Each row was made from one small tree. The marks that hang from a mark follow it in brackets, in the order of their numbers. Every link used is in the known rows. Write each row's tree.
In the rows, zero is written as 128.
Known rows
j420{j73{j238 j445 j526 j560}}: [116 140 127  93 119 137 145 120 176  87 140 143 138 116 130 140 139 110
 192 146 115 217 142 123  54 152 160 129  95 174 188 121 132 192 135 145
 118  95 143 129 160 120 223 138 147 102 155 159 115 143 135  91 150 194
 186 140 125  79 134 155 147 120 119 136 113 152]
j747{j560{j73{j420 j526}} j645{j238}}: [153 174 143 137 118 137 147 160 144 128 149 152 118 141 114 108 176 137
 114 116 124 193 148 120  91 128 116 149 153 189 164 155 118 158 150 152
  85 161 148 110 158 133 140 125 203  91 159 152 108 125 105 118 159 116
 119 123 130 119 149 163  97 119  85  91 116 148]
j73{j445 j747{j238 j560 j645}}: [123 177 161 140 141 135 133 133 121 100 177 125 132  91 145 138 165 111
  99 168 113 147 144 151  53 141 115 134 103 176 205 142 130 147 155 154
  96 137 151 117 162 133 133 138 110  99 147 207 129 233 129 116 145 104
 118 115 108 117 150 181 128 133  85 108 135 158]
j526{j73}: [130 128 128  99 121 124 128 132 154 133 125 138 127 145 131 131 132  84
 123 141 139 117 120 129 133 122 144 131 125 132 136 112 137 119 124 123
 129 106 123 131 120 130 170 122 171 117 133 123 121 151 132 137 121 124
 157 131 122 113 130 188  93 123 122 119 119 111]
j420{j73{j445 j526}}: [119 132 124  95 119 161 136 120 155  97 142 136 122 124 130 136 143 111
 148 149 115 205 130 125 107 142 154 130  87 161 198 107 123 165 133 143
 107  96 139 148 151 119 213 135 147 116 144 147 118 145 136 105 160 133
 187 142 136 110 125 161 136 129 124 136 124 147]
j526{j73{j238 j420}}: [127 125 134  93 120 102 134 128 160 133 131 141 118 151 126 142 133  73
 123 162 139  81 130 120 116 134 173 139 133 135 129 121 143 113  99 131
 124 108 135 143 127 135 182 112 164  96 131 131 123 150 133 122 128 120
 149 130 118 115 136 197 103 110 133 129 112 117]
j560{j73{j238{j645} j445} j747}: [109 119 129 122 129 115 149 119 131 111 173  92 151 125 104 143 159 115
 163 192 102 185 193  95 104 161 112 131 122 145 150 147 107 165 126 128
  91 126 178 122 154 135 179 134 186  83 134 139  94 243 111 110 126 153
 126 133 127 143 129 203 113  51 109 130 146  94]
j445{j73{j238{j645} j526 j560 j747}}: [122 128 132 103 141 120 144 121 161  89 152 119 144 140  97 146 129  77
 166 138 125 136 168 138  66 168 158 120  97 129 117 133 148 147 133 139
 111  92 145 137 151 122 105 136 184 113 182 150  90 184 117  92 143 208
 134 131 127  90 114 143 126  86 105 119 136 124]
j238{j560}: [133 154 130 134 131 125 128 137 103 123 125 125 133 130 115 122 124 111
 114 119 109 122 143 128 130 141 127 154 125 130 133 115 115 141 124 125
 153 120 128 151 125 125 132 115 133 127 140 131 128 133 108 130 123 160
 119 131 133  81 131 132 115 126 108 112 138 144]
j420{j73{j526}}: [128 130 118  91 115 159 130 120 153 108 122 144 123 124 133 131 142 124
 158 136 119 172 129 124 131 133 151 131 103 148 141 103 128 160 133 141
 110 100 131 145 145 118 194 123 159 131 149 136 123 112 132 103 155 143
 189 141 146  92 126 153 140 126 129 134 129 140]
j645{j747{j238 j560}}: [130 212 121 121  95 119 144 115 111 145 127 131 128 132 132 128 146 121
 157 132 134 134 131 148  98 114 156 141 132 151 141 197  96 149 127 131
 114 117 151 105 122 152 112 132 121 121 135 152 123 141 131 106 136 111
 125 149 119  84 130 157 127 147  81 142 171  93]
j238{j73{j747} j560}: [129 151 141 154 138 142 125 138  61 121 133 117 137 104 103 132 123 124
  71 131 129 122 186 139 117 141 115 163 112 122 130  84 115 120 120 130
 130  89 134 156 131 131 140 113 149 113 156 128 101 178  99 141 110 159
 101 134 131  29 148 139  88 126 107 110 158 134]
j445{j73}: [127 125 129 108 137 120 138 130 145 138 134 111 127 165 110 130 127  97
 116  98 107 128 142 136 118 133 161 130 114 125 127 137 138 109 138 126
 141  84 136 132 117 117 120 133 160 131 134 135 105 152 119 116 118 125
 136 135 133 127 123  99 110  99 144 117 129 108]
j560{j73{j238 j420 j526} j747}: [122 117 131 116 114 121 145 124 138 107 158 117 124 140 109 142 145 134
 161 203  94 149 192  99 129 173 138 139 133 129 116 160 126 156 118 136
 100 132 181 141 162 136 156 119 211  73 144 142 101 189 111  98 158 154
 123 131 133 133 150 203 112  48 133 154 149  96]
j560{j73 j747{j645}}: [130 104 136 126 127 134 150 143 103 142 160 106 140 128 121 126 183 147
 133 173  84 170 186  97 140 143  99 138 143 143 113 164 113 156 153 129
  95 148 165 104 152 132 162 119 208  97 133 158 114 196 111 132 127 136
 124 114 136 130 154 172 105  62 119 125 154  90]
j73{j238{j645} j420 j526 j560 j747}: [127 120 145 119 130 132 137 106 165  65 154 148 120 106 112 152 128  90
 134 204 151 144 182 138  42 189 158 121 120 139 129 123 144 158 116 155
  80 149 150 172 181 133 100 124 163  80 194 150 113 167 128  85 170 222
 120 115 124  98 125 189 158  99  88 134 137 148]
j526{j73{j238{j747} j560}}: [126 140 147  93 122 101 133 127 188 118 124 144 147 138 118 146 130  88
 152 150 141 132 140 122  80 131 147 130 127 149 136 129 135 138 118 126
 126  97 137 116 132 129 178 128 174 107 144 132 120 143 127 118 109 187
 150 128 118  63 145 178 102 120 105 130 112 101]
j420{j73{j238}}: [125 139 120  92 120 125 134 126 144 138 126 133 142 131 134 138 142 116
 175 126 113 142 139 116 115 120 156 137 104 143 113 115 127 159 122 132
 120  96 135 107 136 118 219 123 129 128 130 139 122 137 134 107 128 143
 188 133 139  76 127 135 146 124 132 133 125 140]
j420{j73}: [131 137 123  95 121 148 129 125 138 144 120 132 128 131 129 126 141 121
 126 120 110 180 143 123 121 117 151 132 113 148 128 103 122 147 131 133
 120  95 124 122 134 115 204 126 143 135 128 132 124 129 132 114 125 126
 190 136 142  87 122 132 138 125 138 131 129 136]
j73{j238 j420 j526 j560 j747{j645}}: [135 110 158 131 126 128 149 131 153  69 169 159 114 102 130 143 150 116
 143 198 127 113 172 130  49 188 150 134 124 151 137 148 159 161 132 160
  93 166 156 150 185 138 117 111 164  75 183 192 125 160 133 100 178 213
 115 106 114  89 156 177 151 102  92 134 129 153]
j445{j73{j526}}: [125 124 122 102 126 136 137 130 154 107 138 122 122 164 108 134 124 100
 148 115 110 124 125 137 129 148 163 123 102 121 144 139 142 125 137 138
 133  83 136 153 130 121 112 133 180 126 153 140  99 139 117 109 147 141
 137 139 129 132 122 119 104 101 136 124 127 114]
j73{j238 j420 j445 j526 j747{j645}}: [113  94 160 133 132 143 153 128 141  52 198 150 112 108 132 149 159  99
 143 234 132  78 146 125  79 192 152 137  93 147 213 128 152 148 125 163
  73 157 162 175 175 143 157 112 133  67 160 193 119 218 134 102 204 144
 111 112 106 148 157 208 139 106  94 133 122 160]
j238{j73 j526 j747{j645}}: [131  94 118 149 138 165 138 128 113 102 144 130 134 110 103 176 156 152
 100 171 185 103 147 126 128  57 107 147 127 146 162 121  98 122 116 145
  38  98 148 126 124 112 161 108 157 134 164 133  83 109 121 158 142 145
 107 121 143  72 223  86 105 133  83 139 149  43]
j238{j526 j645 j747}: [125 103 106 126 139 160 132  97 156  96 135 116 134 122  94 179 141 100
 111 185 204 135 143 131 124  70 115 117 126 134 146 104  91 131 112 132
  30 118 144 148 123  95 121 126 148 155 180 101  98 124 127 129 146 158
 129 123 153 126 162 119 152 126  60 141 150  53]
j445{j73{j560}}: [128 138 137 102 136 114 136 131 157 134 129 112 133 158 107 129 125 100
 108  96 104 187 157 142  71 136 160 123 124 142 132 147 140 125 144 129
 153  86 137 122 128 119 110 145 166 127 144 145 104 140 118 112 107 164
 140 133 136 104 126  88 109  96 137 118 124 117]
j645{j238}: [140 144 138 131 125 125 132 151 135 141 135 133 130 131 114 115 144 119
 110 129 155 127 133 146 132 105 119 141 131 130 139 115 108 125 126 128
 125 125 136 109 126 142 117 108 130 127 127 117 120 134 109 125 136 127
 131 135 120 112 123 140 101 135 109 125 111 115]
j526{j73{j238{j560 j747}}}: [126 147 141  98 120 109 132 135 158 122 129 137 145 149 116 146 130  81
 151 154 139  76 129 119 117 132 147 148 110 134 133 115 125 126 105 121
 130  93 134 131 117 125 186 111 168 109 139 129 122 156 119 126 118 158
 145 129 117  61 142 192  93 122 102 119 119 102]
j445{j73{j238 j420 j526 j560 j747}}: [125 127 151 102 135 115 145 126 162  98 151 126 122 149 106 145 119  84
 123 145 109 141 177 143  59 172 180 128 108 130 127 143 160 129 129 148
 134  91 156 154 151 122 106 135 182  95 165 161  98 178 122  92 144 184
 131 133 126  95 139 139 124  77 132 139 129 128]
j526{j73{j445}}: [119 127 132 103 129 125 133 128 160 116 141 130 128 138 127 134 136  76
 114 156 137 149 120 125 107 132 147 128 115 146 198 109 131 118 123 127
 123 100 133 137 127 139 185 133 159 107 131 134 118 179 131 135 124 115
 154 135 115 133 134 199  90 121 121 119 112 121]
j560{j73{j420 j526 j747}}: [131 117 150 128 126 147 140 120 120 106 148 122 111 149 120 132 132 125
  94 139 110 185 194 124 126 167 136 134 132 135 137 106 142 128 122 146
 100 130 157 161 160 127 133 125 214  73 152 139 103 192 114 105 156 138
 127 121 137 130 143 211 108  82 125 139 144 124]
j238{j526 j560{j73{j420}} j645 j747}: [131 126 116 128 141 156 140 107 127 105 140  99 127 152  77 173 145  86
  59 165 169 179 197 126 122  98 117 150 130 145 154  81  88 147  93 129
  47 111 160 176 122  89 137 110 191 122 197 105  86 145  99 129 136 174
 120 128 160  87 178 146 125  99  51 132 163  58]

Write each row's tree
[134 146 134 129 125 136 136 138 108 113 128 120 118 154 110 125 129 113
 103 117  92 165 169 123 135 167 137 155 130 142 147 108 125 152 113 129
 137 124 146 168 138 118 144 111 189  96 155 139 109 142  98 111 139 160
 118 136 135  96 137 169 100 106 113 116 140 139] | j238{j560{j73{j420 j526}}}
[125 130 112  94 123 135 136 113 152 125 127 128 138 133 124 153 141 115
 168 145 132 142 144 119 113  94 150 140 104 145 117 108 114 158 111 138
  95  84 142 114 131 105 220 124 137 136 140 128 111 135 140 113 134 155
 188 135 142  64 159 128 149 122 114 146 131 104] | j420{j73{j238{j526 j747}}}
[118 196 156 133 131 147 129 119 145  55 161 130 123  94 140 144 134 108
 144 184 129 163 132 154  64 166 128 130  84 164 220 128 135 161 145 158
 105 116 157 151 176 138 115 148 135  91 166 179 118 217 127  90 174 134
 117 130 106 123 144 219 126 131  91 128 131 162] | j73{j445 j526 j747{j238 j560}}
[129 118 151 100 130 140 136 124 142 109 151 117 103 154 104 140 127  85
  83 150 111 123 168 150 113 161 175 127 106 115 138 122 152 100 129 147
 122  95 143 170 141 119  96 130 185 105 156 149 101 179 118 103 157 123
 131 131 134 127 131 145 114  88 139 136 137 120] | j445{j73{j420 j526 j747}}
[124 131 140  91 118 110 134 125 173 122 130 137 143 148 119 149 134  82
 162 157 145  81 123 119 124 125 151 130 114 131 130 119 133 119 106 126
 120  92 135 125 117 129 187 117 167 113 132 126 123 153 132 122 123 146
 150 128 117  85 140 189  98 123 111 128 115  96] | j526{j73{j238{j747}}}
[133 155 156 140 130 141 126 134 107 122 123 134 142 120  93 149 131 142
  68 136 140 124 178 128 125 125 114 161 120 135 156 103 101 116 108 127
 111  79 146 160 117 111 153 114 147 125 148 115  98 118  92 134 105 162
 103 125 138  12 159 104  89 136  97 117 152  88] | j238{j73 j560 j747}
[123 157 144 102 132 147 130 119 120 121 148 115 132 110 143 144 152  98
  94 149 101 186 164 144  90 134 146 145  88 157 173  89 125 151 128 141
 117  86 144 134 150 119 200 125 118 113 138 174 121 208 128 100 129 124
 182 131 132  67 130 175 136 117 114 128 140 148] | j420{j73{j445 j747{j238{j560}}}}
[122 135 155 111 132 130 135 138 127 112 165 124 134 124 142 147 162  66
 101 173 123 101 136 145 103 143 134 142  98 151 195 107 135 126 127 138
 112 106 137 135 142 138 178 113 153  99 146 185 123 228 125 126 130 125
 146 122 108 100 142 228  89 123  93 107 131 126] | j526{j73{j445 j747{j238{j560} j645}}}
[136 148 165 135 123 146 132 133 147 137 140 152 114 114 103 143 157 164
  42 160 149 149 169 120  87 113 127 140 147 171 168 147 113 110 124 146
  64 119 147 147 135 109 155 131 156 108 152 137 103  96 110 134 126  97
 108 112 134  66 176  89 108 142  98 115 138  97] | j238{j73{j420} j747{j560 j645}}
[131 160 107 128 135 156 136  97 163 101 128 109 136 133  87 169 138 103
 112 152 190 212 164 123  89  71 112 126 133 163 142 112  90 151 120 137
  32 115 150 135 126  93 133 150 185 136 189  93  86 137 114 122 137 150
 125 127 158 112 173 137 139 118  53 130 150  67] | j238{j526 j645 j747{j560{j73}}}
[135 111 113 154 135 132 139 136 107 111 176 126 109 109 152 165 192 128
  99 165 150  64 119 146 111  84 130 151 125 170 188 161 117 141 111 150
  57 124 144 126 145 125 155  94 109 111 167 212 103 131 129 128 159 103
 105 118 117 133 194 116 119 136  99 118 132 103] | j747{j238{j73{j420 j445} j526} j645}
[134 154 125 133 130 153 137 126 151 108 140 130 132 117 111 156 153 133
 122 162 166 150 133 123  93  69 112 144 136 162 158 150 106 145 136 147
  65 125 149 111 132 102 138 132 155 140 167 136 112 110 132 145 144 138
 121 121 143  99 212 108 140 137  68 135 142  79] | j238{j526 j747{j560 j645}}
[137 175 134 138 125 128 146 149 126 137 140 133 137 135 125 114 169 146
 137  93  98 198 143 110  88 130 108 141 145 189 140 162 126 162 161 141
 102 155 138  97 143 121 156 141 192 103 149 161 115 138 120 132 131 119
 123 117 133 116 151 143 111 122  95  86 133 149] | j747{j560{j73} j645}
[120 116 148 124 128 129 147 125 135 130 157 111 112 162 121 134 143 119
  74 116  99 223 181 121  99 154 140 132 137 159 196 112 130 128 115 136
 113 128 153 148 142 122 169 140 175  72 124 137 107 184 116 117 130 103
 123 128 134 160 146 172 102  90 136 133 129 123] | j560{j73{j420 j445}}
[129 145 111 124 128 122 125 121 118 122 143 101 132  99 132 153 150 124
 141 211 123  95 146 133 133 105 119 145 128 125 107 173 105 148 129 131
 112 116 160 112 147 133 112 119 125 130 143 161 120 167 127 120 133 130
 119 133 128 129 163 151 138  85 115 151 150  83] | j560{j747{j238{j526}}}
[124 105 150 119 124 144 153 123 177  69 178 140 101  94 123 134 155 119
  90 238 111 227 168 122  40 188 150 125 132 182 244 178 135 166 146 155
  97 156 171 175 185 143 123 143 162  73 166 182 123 147 128 112 174 164
 115 127 119 159 155 159 140  83 108 143 128 133] | j73{j420 j445 j526 j560{j747{j645}}}
[125 120 127 117 108 121 137 124 160  85 144 153 106 138 122 144 127 117
 177 179 137  62 124 121 124 170 172 133 117 129 139 145 144 145 100 148
 110 136 147 169 146 130 136 112 142  91 156 140 118 109 135  95 183 152
 119 129 119 137 140 160 146 111 127 147 117 141] | j73{j238 j420 j526}
[124 139 118  95 115 107 147 118 160 120 126 138 144 142 116 144 143  65
 166 150 157 132 135 124  80 132 158 129 127 149 130 136 124 145 115 122
 106 108 132 117 130 145 171 129 173 108 158 129 112 153 129 119 120 183
 153 138 119  82 118 192 108 120  87 121 130 101] | j526{j73{j238{j645{j747}} j560}}
[125 148 115  95 116 141 133 130 142 103 125 145 136 134 124 136 135 111
 199 137 110 129 132 118 124 146 158 150  92 144 133 109 125 178 119 140
 127  94 135 139 145 116 214 110 154 124 157 141 120 126 124  95 156 176
 180 139 136  54 130 160 140 123 117 130 126 152] | j420{j73{j238{j560} j526}}
[128 131 141  88 117  96 134 129 176 133 134 136 128 128 118 141 134  76
 117 191 127 136 160 118  70 147 168 136 145 148 123 146 140 135 115 128
 129 110 146 128 146 134 169 124 179  93 142 138 122 158 128 121 116 158
 147 136 119  93 141 194 111  86 128 142 121 109] | j526{j73{j238 j420 j560{j747}}}
[127 163 117 144 129 139 132 119 115  88 151 128 121 115 126 158 155 109
 125 152 143  89 127 149 119 135 133 139 100 153 184 120 104 157 102 137
  89  93 139 169 139 124 128 106 117 113 184 173  95 141 103  99 151 151
 106 131 120  91 120 154 112 136  85 102 143 127] | j747{j238{j73{j445 j526} j560 j645}}
[134 131 157  97 131 124 131 125 154 130 134 132 117 129 127 133 129  69
  49 170 133 174 172 142  68 150 158 134 138 145 137 102 151 107 124 136
 125 113 134 145 146 137 142 130 184  90 146 141 123 183 130 129 114 146
 150 126 122  90 142 202 106 101 120 133 125 117] | j526{j73{j420 j560 j747}}
[131 124 146  96 130 110 134 116 166 121 140 138 131 127 118 144 136  57
  93 179 150 134 168 134  60 150 164 128 131 140 123 103 145 125 113 134
 101 116 135 146 148 135 154 123 179  89 162 138 113 189 131 115 119 167
 152 128 122  82 126 212 114 102 100 123 126 125] | j526{j73{j238{j645} j420 j560 j747}}
[147 174 133 136 127 138 133 143 154 124 129 120 135 141  96 141 139 126
 103 133 178 181 157 142 106  67 110 149 137 152 152 117  91 135 127 137
  88 107 155 100 129 126 132 121 163 123 147 100 100 136 100 125 139 136
 127 139 130  89 173 136  98 123  81 139 124  76] | j645{j238{j526 j747{j560{j73}}}}
[133 114 152 124 121 158 127 118 130  88 148 142  97 117 122 134 124 113
  78 198 138 119 165 143 119 173 149 132 119 116 143 105 150 114 122 157
  93 138 147 188 167 134  96 119 163  98 160 147 121 169 126 104 180 131
 118 124 126 132 143 193 138 105 121 150 146 145] | j73{j420 j526 j747}
[112 136 160 122 119 126 147 122 176  58 169 140 109 138 106 156 127 103
 136 209 129 105 146 123  87 186 165 146  99 154 240 132 127 149  94 152
 108 117 170 204 147 123 160 119 129  79 156 151 117 148 111  92 182 164
 112 126 115 111 155 174 132 116  93 147 119 132] | j73{j238{j560 j747} j420 j445 j526}
[125 188 122 118  99 128 156 117 104 147 124 126 136 143 114 116 137 125
 149 109 124 204 158 125  93 126 150 140 143 153 141 169  98 149 134 126
 114 126 151 109 124 156 135 154 171 105 132 114 108 151 124 121 128 119
 135 154 130  86 132 168 107 128  84 143 172  90] | j645{j747{j560{j73}}}
[131 134 131  90 124 142 139 130 148 140 129 129 136 104 130 129 161 129
 122 156  97 226 170 117  82 128 140 138 127 165 127 138 121 172 153 134
 116 113 140 107 154 117 195 132 156 127 139 160 127 137 132 119 117 161
 187 131 148  66 133 124 143 103 121 130 137 128] | j420{j73{j560{j747{j645}}}}
[120 123 155 121 122 143 148 119 184  68 154 143  92 116 124 135 127 112
  89 181 129 243 155 135  35 180 160 118 130 178 252 142 144 153 128 151
 114 140 152 188 172 136 120 153 142  72 164 160 118 124 128 101 170 165
 122 134 119 153 149 153 138 111 119 147 113 153] | j73{j420 j445 j526 j560}
[133 218  94 136 124 120 117 111 147 114 122 118 128 118 131 157 141 102
 145 138 164 145 113 148  79  80 131 133 125 170 129 156 107 169 121 140
  82 118 135 114 141 111 103 138 122 134 182 153 106 126 130 105 136 122
 116 136 131 123 147 145 152 136  79 111 135 126] | j747{j238{j526 j645} j560}
